Each row comes from the steps of one walk. Every step used is in the known rows, and no mark comes twice. Write the walk behind each row, first mark first.
Known rows:
zafup-zodu-metus-todat: [-1.68  1.18  0.05  0.84  1.23 -2.12 -0.48  0.03  1.27 -0.36 -0.18  1.61
  2.48  0.23 -2.73  1.19  0.84 -0.29]
rugin-metus-todat: [ 1.07  0.48  1.14  2.20  1.04 -2.11 -2.38  0.55  0.11  0.34  2.28 -0.32
 -1.93  2.45 -1.03  2.50  1.83  2.36]
pediro-metus-kisi-zafup-zodu: [-0.89  1.47  1.40 -0.67 -1.01 -2.48 -1.01  0.47  1.28 -0.82 -1.11  0.22
  2.38  3.03 -3.97  0.91  0.25 -0.45]
pediro-zafup-zodu-metus: [-2.94 -0.51 -0.41  2.63  0.60 -2.71  0.79  0.60 -1.11  1.51 -0.37 -1.57
  2.66  0.77  0.17  0.02 -0.59 -1.81]
metus-todat: [ 0.80 -0.61  1.39  1.86 -0.40 -2.15 -1.49  0.67  1.02 -1.27  0.85  0.80
 -0.85  3.05 -1.59  3.13  0.62  2.86]
zafup-zodu-metus: [-2.38  0.45  0.50  1.74 -0.66 -1.21 -0.49  0.43 -0.05  0.36 -0.94  0.39
  2.63 -0.26 -2.52  0.46  0.16 -1.26]
todat-zafup: [-1.21 -1.13  2.14  3.26 -0.84 -1.77 -0.48  1.27  0.27 -2.32 -0.65 -0.34
 -0.23  3.12 -1.63  2.43 -1.53  1.16]
metus-kisi: [ 1.03  0.30  0.58  1.78 -3.13 -2.05 -1.04  0.63  0.26 -2.65  0.33 -0.35
 -1.41  2.61 -1.79  3.01 -0.30  4.37]
kisi-zafup-pediro: [-0.22 -2.72  3.43  2.59  0.14 -1.47 -2.58  1.11  0.48 -2.62 -1.16 -0.15
 -0.41  4.65 -3.48  0.96 -0.09 -0.22]
todat-metus-rugin: [-0.17 -0.58  0.49  2.09 -4.11 -1.06 -1.35  0.93 -0.01 -4.29  0.54 -4.38
  0.05  1.48 -2.85  2.73 -0.61  2.04]
metus-kisi-zafup: [ 0.33 -0.96  1.65  1.01 -1.44 -2.19 -1.46  0.95  0.57 -4.35  0.47  0.66
 -0.81  4.28 -3.24  2.62 -0.07  2.34]
kisi-zafup-pediro-metus-todat: [ 0.76 -0.38  3.35  0.70  0.04 -2.50 -2.17  0.32  2.51  0.69  0.43 -1.15
  0.52  4.71 -2.01  0.85  1.35 -0.28]
rugin-zafup-zodu-metus-kisi: [-2.77  0.72 -1.08  0.44  3.41 -3.34  0.49  0.33 -0.31  0.87 -0.22  2.37
  2.63  0.99 -3.72  0.41  0.26  0.03]
todat-zafup-zodu: [-2.59 -0.68  1.49  2.56  2.09 -2.03 -0.59  1.19  0.05 -2.41 -3.02  1.40
  1.88  2.22 -3.98  1.46 -2.04 -0.12]
rugin-zafup-pediro-metus-kisi: [ 0.44  0.58  1.07  1.06  0.43 -3.65 -0.61  0.27  0.68  3.45  0.09 -1.57
  0.07  3.91 -1.76  0.57  0.48  1.71]
pediro-metus: [ 0.23  0.70  2.08  1.83 -4.65 -1.17 -0.91  0.68  0.31  2.94  0.53 -2.95
  0.47  2.15  0.25  1.57  0.83  0.62]
todat-metus-kisi-zafup-zodu: [-2.09  0.11  0.50 -0.39  0.84 -1.81 -1.13  0.94  0.31 -7.03 -1.42  1.46
  1.85  2.37 -6.66  1.42 -0.76  2.63]

Which walk is each row?
[-1.24  0.64  1.43  2.58  0.93 -2.70 -0.22 -0.08  2.54 -1.75  0.25 -0.76
  0.66  1.94 -1.15  1.00 -0.65  0.89]
zodu-metus-todat-zafup-pediro
[-1.90  1.17 -1.74  1.71 -0.33 -3.65  1.20  0.09 -0.40 -0.34 -0.07 -1.40
  2.00  0.92 -0.21  0.57 -0.96  1.03]
pediro-zafup-zodu-metus-kisi
[-0.31  0.62  1.47  2.71  2.57 -2.71 -1.47  0.73  0.74 -1.25  1.57 -0.32
 -1.38  3.01 -1.24  2.45  0.16  1.82]
rugin-metus-todat-zafup
[-1.77  0.78  0.97  2.00 -0.04 -2.49  0.42  0.28  2.02 -1.59  1.61 -0.32
  0.89  1.49 -0.49  2.10 -0.30  0.55]
zodu-metus-todat-zafup
[-1.63  0.51 -0.37  1.82 -2.15 -1.69 -0.75  0.23  0.45 -0.86 -0.85 -2.35
  2.88 -0.19 -2.92  1.07 -0.25 -3.09]
zafup-zodu-metus-rugin
[-0.63 -1.24  2.56  3.80  0.19 -1.97 -1.15  0.95  0.75 -2.42 -2.10 -1.01
 -0.50  3.48 -2.36  1.33 -1.90  1.45]
todat-zafup-pediro
[ 0.33  0.94  2.04  0.03 -3.68 -2.20 -1.00  0.53  1.40 -0.71  1.17 -1.94
  0.29  3.82 -1.62  1.76  0.75  1.18]
pediro-metus-kisi-zafup
[-0.97  0.33  0.94  0.66 -2.97 -1.86 -0.36  0.36  1.06 -3.25  1.97 -0.49
  0.39  2.19 -1.99  1.50  0.68  0.59]
zodu-metus-kisi-zafup
[-2.77  2.41 -0.44  1.32 -0.02 -2.77  0.94  0.13  1.16 -3.15 -1.35  0.67
  2.55  0.23 -3.26  1.00 -1.74  0.80]
todat-zafup-zodu-metus-kisi
[-1.36  2.18 -0.68  0.79 -1.59 -2.05 -0.05 -0.03  0.51 -1.72 -0.72  0.58
  1.92 -0.23 -3.01  1.00 -0.14  1.06]
zafup-zodu-metus-kisi
[-0.39  1.46  2.00  1.37 -0.90 -2.78 -0.03  0.45  2.29  0.97  0.81 -1.66
  0.80  3.22 -0.04  2.25 -0.16  1.51]
pediro-metus-todat-zafup
[ 1.18  2.37  0.94  0.75 -5.30 -2.05 -0.55  0.18  1.00  1.07  0.89 -2.89
 -0.20  2.25 -0.14  2.14  0.57  2.97]
pediro-metus-kisi
[ 0.50  2.34  1.58  1.92 -3.03 -2.94 -0.31  0.01  2.15 -0.70 -1.07 -3.30
 -0.02  3.08 -1.16  0.94 -1.52  2.58]
todat-zafup-pediro-metus-kisi
[-2.18 -0.05 -0.84  1.82  2.56 -3.79  0.70  0.22  0.29  1.13  0.58 -0.56
  2.52  1.42  0.02  0.78 -0.04 -0.27]
pediro-zafup-zodu-metus-todat
[-2.51 -0.90  0.76  1.01 -0.35 -1.74 -1.12  0.59  0.92 -2.65 -0.54 -1.10
  3.29  1.41 -4.34  0.71 -0.01 -4.93]
kisi-zafup-zodu-metus-rugin
[ 0.98  1.23  1.72  0.92 -2.49 -2.19 -1.00  0.31  1.83  2.57  1.53 -1.82
  0.33  2.71  0.02  2.35  1.38  1.69]
pediro-metus-todat
[-3.79  0.73  0.83  2.23  0.79 -1.81  0.47  0.60  0.56 -1.18 -1.64  0.40
  3.12  0.29 -2.61  0.40 -1.37 -2.00]
todat-zafup-zodu-metus
[-3.75 -1.02  0.32  1.52  4.11 -2.44  0.13  0.83 -0.97  2.80 -0.68  2.18
  3.25  1.10 -3.20 -0.08  0.52 -2.89]
rugin-zafup-zodu-metus
[ 0.10 -0.52  1.86  1.21  3.28 -3.68 -1.08  0.37  1.40  4.96  0.69 -0.69
  0.61  4.36 -1.37  0.79  1.38  0.39]
rugin-zafup-pediro-metus-todat
[-0.41  0.61  0.72  1.51 -1.59 -1.85 -0.47  0.11  1.39 -0.27  2.18 -0.33
  0.37  1.15 -0.14  2.10  1.31  1.35]
zodu-metus-todat
[-0.99 -0.57  1.15  0.32  1.42 -2.40 -1.52  0.88  0.50 -4.53 -1.80  2.65
  1.27  3.51 -5.75  1.77 -0.47  0.72]
metus-kisi-zafup-zodu
